Known rows, with every step that occurs
Q > F: [ 1.89 -3.48  1.24  2.19  0.61  0.56 -0.49 -0.49  4.24  0.31 -0.46 -0.79
 -0.80 -0.09 -0.91 -1.37  1.34 -1.14 -2.60 -0.89 -1.33  0.53  0.66 -0.25
 -0.16 -1.73  3.34]
X > S > L > Y > P > F > Q: [-3.05  1.80  1.67 -0.84 -2.51 -0.51 -3.44 -2.02 -0.52 -1.89 -3.60 -2.97
  1.95 -0.90 -0.73  0.91 -0.81 -0.18 -1.59 -1.96 -0.81 -2.11 -2.20  1.05
  0.32  0.24  0.75]
P > F: [-0.09 -2.88 -0.73 -0.01 -0.39  0.77 -0.69 -0.30  2.46 -0.67 -1.11 -1.65
 -0.07  0.17 -1.27 -0.06 -0.06  0.60 -1.56 -0.05 -1.95 -0.97 -0.55  1.09
  0.08 -1.21  1.64]
Y > L > P > F > Q > W: [-1.74  0.45  0.80 -1.40  0.76  3.23  0.42  3.19 -2.67 -0.01 -5.19  0.11
  1.53  0.96 -1.97 -2.32  3.55  1.11 -2.67 -0.11 -2.29 -0.67 -0.59  0.32
  1.15  2.51  3.24]
F > L > Q: [-0.97 -2.88  0.36  2.14  0.38  0.60  0.11  1.05  2.16  0.42 -0.11 -0.33
 -0.88  0.66 -2.68 -0.57  0.80 -1.44 -2.30 -1.30  0.34 -0.19 -1.36  0.70
  0.39  0.71  2.19]
X > S > L > P > F > Q: [-1.86  1.34  0.99 -0.61 -2.56  0.09 -2.23  0.20  2.05 -2.00 -5.04 -1.98
  1.06 -0.01  0.37  0.84  1.57 -0.46 -0.74 -1.16 -1.25 -0.51 -1.86  1.00
 -0.40  1.00  0.11]
X > S > W > Q > L > P > F: [-2.38  0.69  0.80  1.07 -1.93 -1.19 -2.55  1.79  1.13  0.86 -2.21 -1.42
 -0.47 -0.27  1.24  3.31  0.65 -2.31 -0.63 -1.60 -3.18 -0.44  0.88  0.19
 -3.39 -0.75  0.29]
P > Y > L > Q > W > S > X: [-2.89 -1.99  2.52  1.26  1.08  1.29  1.88  2.76 -1.44  1.43  1.07  0.50
  0.16  0.23 -2.46  1.63 -1.12 -1.88 -0.49  1.27 -5.09 -0.20 -0.68  0.35
  3.24 -1.26  3.68]
P > Y > L > Q > W: [-0.52 -0.30  1.29  1.43  1.21  1.52  0.19 -0.10 -1.88  1.42  0.52  0.45
 -0.37  1.25 -3.04 -2.55 -0.68 -0.96 -3.80  1.09 -2.49 -1.41 -1.06  1.38
  2.68  0.43  2.49]
Y > P: [ 0.64 -3.10  1.00  0.65 -0.69 -0.30 -2.30 -2.02  3.19  0.00 -0.83  0.00
 -0.35 -0.30 -1.36  0.91  0.67  1.24 -1.48 -1.09 -1.84 -1.36  0.66  0.08
  0.36 -2.71  3.04]
W > L > Y > P > F: [-2.40 -0.98  1.47 -0.59 -1.37 -0.14 -2.25 -1.14 -1.91 -1.64 -2.58 -2.48
  0.99 -1.57 -0.98  0.71 -0.37 -0.09 -0.15 -1.57 -2.02 -2.33 -0.72  0.50
 -0.87 -1.32  2.68]
W > S > L > F: [ 0.22 -3.06  2.51  2.11 -2.79 -0.60 -2.29  3.58  5.16 -1.61 -2.39 -0.92
 -0.01 -0.95 -0.19  0.48  0.84 -1.57  1.23 -0.66 -4.28  0.02  0.57 -0.56
 -0.59 -1.55  1.71]
L > P > F > Q > W: [-2.15  0.00  0.60 -1.74  0.28  1.25  1.22  3.68 -0.77 -1.23 -4.65 -1.37
  1.32  0.83 -2.30 -1.09  3.32  0.20 -2.05 -0.51 -3.11  0.58 -2.79  1.09
 -0.32  2.31  2.17]
S > W > L: [-0.05 -1.04 -0.25  1.38 -2.60 -2.75 -3.03  0.80  4.68  0.62  0.44 -0.64
 -1.29 -0.19  0.45  2.78 -0.19 -1.43 -0.78 -0.98 -4.33 -0.91  1.95  1.14
 -0.79 -1.22  0.85]
Y > P > F > L > Q: [-2.17 -3.07  0.53  0.29 -0.47  1.73 -1.87  1.97 -1.54 -0.63 -1.28 -1.43
  1.20 -1.23 -3.21  0.17 -0.42  0.78 -1.86 -1.51  1.09 -0.90 -1.10  0.68
 -0.32 -0.27  2.55]
P > Y > L > F: [ 0.58 -0.06  1.82  3.12 -0.18  2.82  0.56 -1.65  0.22  0.36 -1.23  0.51
  0.01 -0.12 -1.48 -3.07 -0.66 -0.36 -2.89  0.73  0.40 -1.72  1.39 -0.23
  1.22 -1.31  2.40]
W > Q > F > L > P: [-0.04 -3.02  2.96  2.92  1.02  2.04 -1.01  1.65  2.64  0.73 -1.64 -0.48
 -0.26 -0.84 -0.98 -2.64  3.35 -2.12 -2.02 -1.47  0.57  2.06  0.51 -1.31
 -2.30  0.27  4.04]
X > S > W > Q > F > L: [-0.06 -0.90  1.28  3.56 -0.87 -1.15 -3.02  1.48  5.67  2.69  1.74 -0.74
 -1.46 -0.81  0.25  0.78 -0.07 -3.12 -3.33 -1.77 -0.66  1.08  1.75 -0.26
 -2.06 -0.93  1.05]
W > Q > L > Y: [-1.43 -1.82  1.29  1.75  1.38 -0.33 -0.17 -0.93  0.71  0.71  0.23 -1.43
 -0.71  1.05 -0.66 -0.61  1.19 -3.40 -1.55 -1.75 -2.68 -0.43 -0.44  0.20
 -1.17  0.27  3.04]
S > W > L > Q: [-0.67 -0.84  0.59  2.25 -1.95 -2.89 -3.19  1.81  2.36  0.38  0.25 -1.69
 -1.14 -0.36 -0.42  3.15 -1.15 -2.96 -1.68 -1.20 -3.98 -0.57  0.27  1.60
 -0.53 -0.20  1.15]
Y > L > F > Q > W: [ 0.58  0.06  1.12  1.16  1.44  2.34  0.95  4.09  0.51  0.72 -3.15  0.38
  0.65  1.02 -1.87 -2.73  3.31 -1.24 -3.65 -0.54 -2.15 -0.01  0.05 -0.14
  1.52  2.23  3.36]
X > S > W > L > Q: [-0.82  0.87  0.64  2.40 -2.39 -4.01 -2.97  0.58  3.51  0.84  0.02 -1.45
 -2.12 -0.05  0.73  4.52 -1.27 -3.65 -1.69 -1.69 -3.78 -1.24 -0.36  1.48
 -0.51 -0.90 -0.06]
X > S > L: [ 0.92 -1.33  0.26  1.42 -2.42 -1.83 -3.23 -2.60  7.43 -0.11 -0.76 -0.66
 -1.31  0.56  0.96  1.46  0.55 -1.41 -0.52 -0.80 -2.71 -1.46 -0.16  0.72
  0.48 -1.75  0.12]
Y > L > Q > W: [ 0.51 -2.00  0.97  1.49  1.54  1.18 -0.82  1.37  0.38  1.62 -1.19  0.44
 -0.71  1.35 -2.22 -1.32  1.62 -1.52 -3.36  0.05 -3.32 -1.23 -0.56  0.47
  2.33  0.79  3.59]
P > F > Q: [-0.97 -1.39 -0.95 -1.08  0.28  0.89  0.17  1.32  0.71 -1.03 -1.37 -2.02
  0.85  0.58 -1.84 -0.41  0.23  0.75 -2.86 -0.62 -1.31  0.09 -1.42  1.79
  0.78  0.93  1.56]
Y > L > P > F > Q: [-1.49  0.09  1.04 -0.47  0.25  3.49 -0.14  0.58 -2.62 -0.54 -5.27 -0.12
  1.35  0.36 -1.37 -1.82  2.21  1.66 -2.56 -0.48  0.03 -1.13  0.32  0.05
  1.15  1.48  3.20]
Q > F > L > P > Y: [-1.40 -0.89  2.69  2.45 -0.42  2.49  1.58 -0.34  0.52 -0.10 -1.52  0.66
  0.05 -0.63 -2.28 -3.71  1.54 -0.30 -1.96 -0.65  2.25  0.63  0.19 -0.68
 -1.31 -0.56  2.55]

Rows
[-2.35 -1.35  0.94  1.94 -0.15  0.72  1.21 -1.98  2.09  0.22 -1.32 -0.23
 -0.62  0.81 -2.47 -1.78  1.34 -1.06 -1.68 -1.53  0.61 -1.55 -0.99 -0.10
 -0.01  0.49  2.22] -> F > L > Y
[-2.44 -0.36  1.54  1.55 -1.13  1.61  1.58 -1.61  0.99 -0.28 -1.48  1.08
 -0.33  0.38 -2.37 -2.25  1.12  0.69 -1.02 -0.26  1.31 -0.73 -0.46  0.20
 -0.57 -0.33  1.36] -> F > L > P > Y
[ 0.29 -2.48  0.90  1.20 -0.79 -1.11 -3.00  2.16  3.85 -0.30 -0.60 -1.67
 -0.02  0.67 -1.68 -0.09  1.19 -2.91 -1.51 -0.12 -4.94  0.05 -2.20  1.60
  0.68  1.08  1.68] -> S > L > Q > W
[-1.13 -1.27  3.29  2.82  0.68  2.32 -0.15  0.16  0.52  0.52  0.06 -0.45
  0.10 -0.99 -1.77 -3.89  0.99 -1.68 -2.58 -0.44  1.43  1.89  0.02 -0.45
 -1.97 -0.09  2.96] -> W > Q > F > L > P > Y
[-5.69 -1.19  2.52 -2.06  0.23  0.45  1.66  4.37 -2.86 -1.10 -2.67 -2.29
  2.72 -1.06 -2.91  3.20  0.45 -0.41  0.47 -1.13 -5.27  0.30 -2.70  0.21
  0.94 -0.10  4.00] -> L > Y > P > F > Q > W > S > X
[ 1.22 -0.70  1.81  3.53 -0.74 -2.19 -3.74 -0.18  5.86  2.24  1.27 -1.79
 -1.74 -0.75  0.99  1.72 -0.84 -3.42 -3.62 -1.20 -2.98  0.85  1.35  0.12
 -1.58 -2.09  1.38] -> X > S > W > Q > F
[ 0.71 -2.34  1.13  2.44  1.00  1.45 -1.37 -1.25  0.41  1.15 -1.13  0.18
 -0.89  0.82 -1.59 -0.79  0.25 -0.91 -3.31 -0.31 -1.03 -1.69  0.44  0.25
  2.37 -0.29  3.57] -> Y > L > Q
[-1.32 -3.07 -1.27  0.03 -0.50  1.76  0.05  1.44  2.32 -0.23 -0.66 -0.69
  0.24  0.09 -2.02 -1.00  0.82  0.94 -1.19 -0.70  0.36 -0.73 -0.09  0.79
 -0.37 -0.02  1.29] -> P > F > L
[-0.45 -0.38 -0.22  2.06 -1.08 -2.95 -2.75  0.70  4.77  2.41  1.83 -0.38
 -1.94  0.83  1.34  3.51 -0.10 -3.14 -1.68 -1.86 -3.99 -0.34  1.72  0.57
 -1.85 -1.38  0.31] -> X > S > W > Q > L
[-2.39 -3.37  1.24  0.46  0.25 -0.49  1.02  6.54  1.43  0.59 -0.03  0.62
 -1.01  0.97 -3.37 -0.04  1.88 -1.33 -0.51 -1.08 -4.20  0.50 -1.97  0.34
  0.51  0.89  2.35] -> F > L > Q > W > S
[-1.54 -2.10  3.08  2.35  0.04  1.79 -0.59 -1.16  0.15  0.25 -1.80 -0.42
  0.64 -1.34 -2.64 -2.37  1.53 -0.53 -2.28 -2.62  1.87 -0.74  0.34 -1.48
 -0.98 -0.96  4.29] -> Q > F > L > Y > P
[-2.33  2.13  1.45 -1.19 -0.33 -0.52  1.47  2.58 -1.15 -0.99 -1.76 -0.15
  0.30  0.90 -1.55 -1.35  2.33 -1.11 -1.35 -0.33 -3.58  0.65 -2.18  1.79
 -0.03  2.01  1.46] -> F > Q > W > L > P > Y
[-1.17 -0.09  2.09  1.46 -1.04  0.58  0.85 -3.33  1.12 -0.75 -2.03  0.13
 -0.57  0.45 -1.66 -1.30  0.31  0.27 -1.36  0.36 -0.87 -0.96 -0.94  0.57
 -0.13 -1.52  1.67] -> L > P > Y
[-0.65 -1.43  1.25  0.58 -0.43  3.37 -0.94 -1.11 -0.84 -0.22 -5.02  0.18
  0.47 -0.07 -0.82 -1.41  1.88  1.53 -1.33  0.04 -0.56 -2.19  1.22 -0.67
  0.49 -0.68  3.28] -> Y > L > P > F
[-1.57 -3.28 -0.29 -0.60 -1.12  1.85 -1.71  1.08  0.79 -0.40 -1.09 -0.41
  1.07 -1.09 -2.38 -0.16  0.46  2.42 -0.93 -1.27  0.77 -1.33  0.53  0.17
 -0.60 -1.31  2.20] -> Y > P > F > L
[-0.32 -3.06  0.26 -0.63 -0.97  0.79 -2.40 -0.69  0.93 -0.84 -1.55 -1.38
  0.88 -1.00 -1.58  0.74 -0.28  2.10 -1.32 -0.70 -1.49 -1.57  0.16  0.57
 -0.16 -2.47  2.51] -> Y > P > F
[-2.59  1.14  1.01 -0.13  0.01  0.94  2.64  0.44 -2.16 -0.70 -1.67  0.62
  0.44  1.49 -1.68 -1.29  1.84 -0.20 -1.58 -1.25 -0.43  0.20 -0.63  0.87
 -0.39  1.11  1.73] -> F > Q > L > P > Y
[-0.61 -1.59 -1.02 -0.38  0.91 -0.03  1.28  2.07  1.43  0.20 -0.09  0.21
 -0.18  1.90 -1.09  0.02  2.44 -0.79 -1.91 -2.07 -1.77  0.32  0.24  0.91
  0.33  1.09  2.21] -> F > Q > L
[-3.40 -0.59  1.43  0.74 -1.44 -0.65 -3.81  0.92 -2.60  0.56 -0.58 -2.67
  1.43 -1.38 -1.06  2.07 -1.52 -1.40 -1.49 -1.97 -2.89 -1.37  1.23  0.39
 -2.67 -0.78  2.19] -> S > W > Q > L > Y > P > F
[-1.20 -1.56  0.05 -1.71 -0.29  0.93 -1.64  0.97 -0.86 -1.19 -1.81 -1.71
  1.68 -0.51 -2.12  0.45 -0.05  2.18 -2.59 -1.24 -0.88 -0.49 -0.68  1.27
  0.57 -0.32  2.48] -> Y > P > F > Q
[-3.59 -3.57  1.47 -1.42 -0.55  0.66 -1.00  7.58 -2.28 -0.41 -1.20 -0.44
  1.04 -0.90 -3.96  0.69  0.68  0.97 -0.12 -1.23 -3.45 -0.21 -1.77  0.29
 -0.25 -0.10  2.70] -> Y > P > F > L > Q > W > S
[-3.51  0.16 -0.29 -0.95  0.77  1.14  2.09  1.39 -3.23 -1.09 -2.33 -2.05
  1.34  1.15 -1.98 -0.91  1.04 -1.12 -2.02 -2.16 -0.90 -0.79 -1.62  1.11
 -0.32  2.19  2.01] -> P > F > Q > L > Y
[-0.10  0.24 -0.03  2.22 -2.54 -2.88 -2.00 -2.01  6.21  1.41 -0.30 -0.24
 -2.12  0.64  0.32  3.37 -0.80 -1.16 -2.08 -0.96 -3.00 -1.72  0.74  0.73
 -0.20 -2.26 -0.24] -> X > S > W
[-1.12 -1.83  1.01  0.24 -0.93  1.38 -0.26 -0.59  1.11 -1.37 -4.41 -1.29
  0.21 -0.16 -1.06 -0.22  1.66  0.62 -0.68 -0.30 -1.46 -0.92 -0.91  0.23
 -0.98 -0.85  2.23] -> L > P > F
[ 1.28 -3.24  2.11  3.04  1.28  0.46 -0.73  0.44  1.93  0.20 -0.63 -1.85
 -0.64 -0.25 -1.75 -0.99  0.48 -2.75 -3.59 -1.12 -1.02  0.86 -0.98  0.22
  0.13 -0.71  3.68] -> L > Q > F
[ 0.39 -0.63  1.00  1.81  0.35  0.62  1.12  1.93  2.55 -0.95 -2.60 -1.31
  0.30  0.42 -1.55 -1.02  1.62 -1.63 -2.96 -1.28 -0.79  0.78 -1.15  0.38
  0.05  1.00  2.33] -> L > F > Q
[-3.28 -1.34  0.19  0.73 -0.46  1.87  1.19 -0.61 -0.15 -0.70 -2.08 -1.61
  0.57  0.04 -2.72 -1.86  0.36 -0.26 -1.43 -1.10  0.88 -1.69 -1.50  0.42
 -0.53  0.76  1.64] -> P > F > L > Y
[ 0.27 -1.47  1.94  1.87 -0.19  2.28 -0.75 -2.44  1.41  0.66 -4.28  1.56
 -0.73  0.68 -0.54 -1.26  2.90  0.71 -1.47 -0.34 -0.90 -1.96  1.71 -1.10
  1.02 -0.97  3.79] -> Y > L > P
[-2.00  0.90  2.75  4.25 -0.79 -1.02 -1.96 -0.49  3.23  2.29  0.34 -1.65
 -1.13 -0.88 -0.39 -0.07 -0.49 -4.25 -3.57 -2.23 -0.17  0.14  0.28 -0.62
 -2.19 -0.07  1.41] -> X > S > W > Q > F > L > Y
[-0.14 -3.79  1.31  0.49 -2.67 -1.53 -3.10  1.60  5.57 -0.87 -0.37 -0.21
 -0.62  0.04 -0.24  1.11  0.45 -0.12  1.22 -0.41 -5.12 -0.53  0.85  0.32
  0.65 -1.92  1.51] -> W > S > L
[-4.20  3.78  1.25 -0.68 -3.10 -2.52 -2.93  0.22 -2.11 -0.73 -2.71 -2.75
  1.02 -1.37 -0.14  3.60 -1.74 -0.83 -1.82 -2.67 -2.13 -2.22 -0.73  1.33
 -0.98  0.07  0.19] -> X > S > W > L > Y > P > F > Q
[-2.60  1.18  2.23  2.16 -1.59 -2.84 -3.45 -1.69  0.79  1.84 -0.04 -1.03
 -0.75 -0.34  0.40  3.54 -0.82 -2.84 -1.64 -2.90 -3.01 -1.87  1.08 -0.29
 -2.17 -1.78  1.52] -> X > S > W > Q > L > Y > P
[-3.08  0.37  1.50 -1.91 -1.48  0.31 -3.03  1.82 -1.81 -1.91 -3.31 -2.98
  3.09 -0.64 -2.58 -0.97  0.68 -0.03 -1.73 -1.15 -3.36 -0.95 -2.60  1.46
  0.28  2.02  1.98] -> S > L > Y > P > F > Q > W
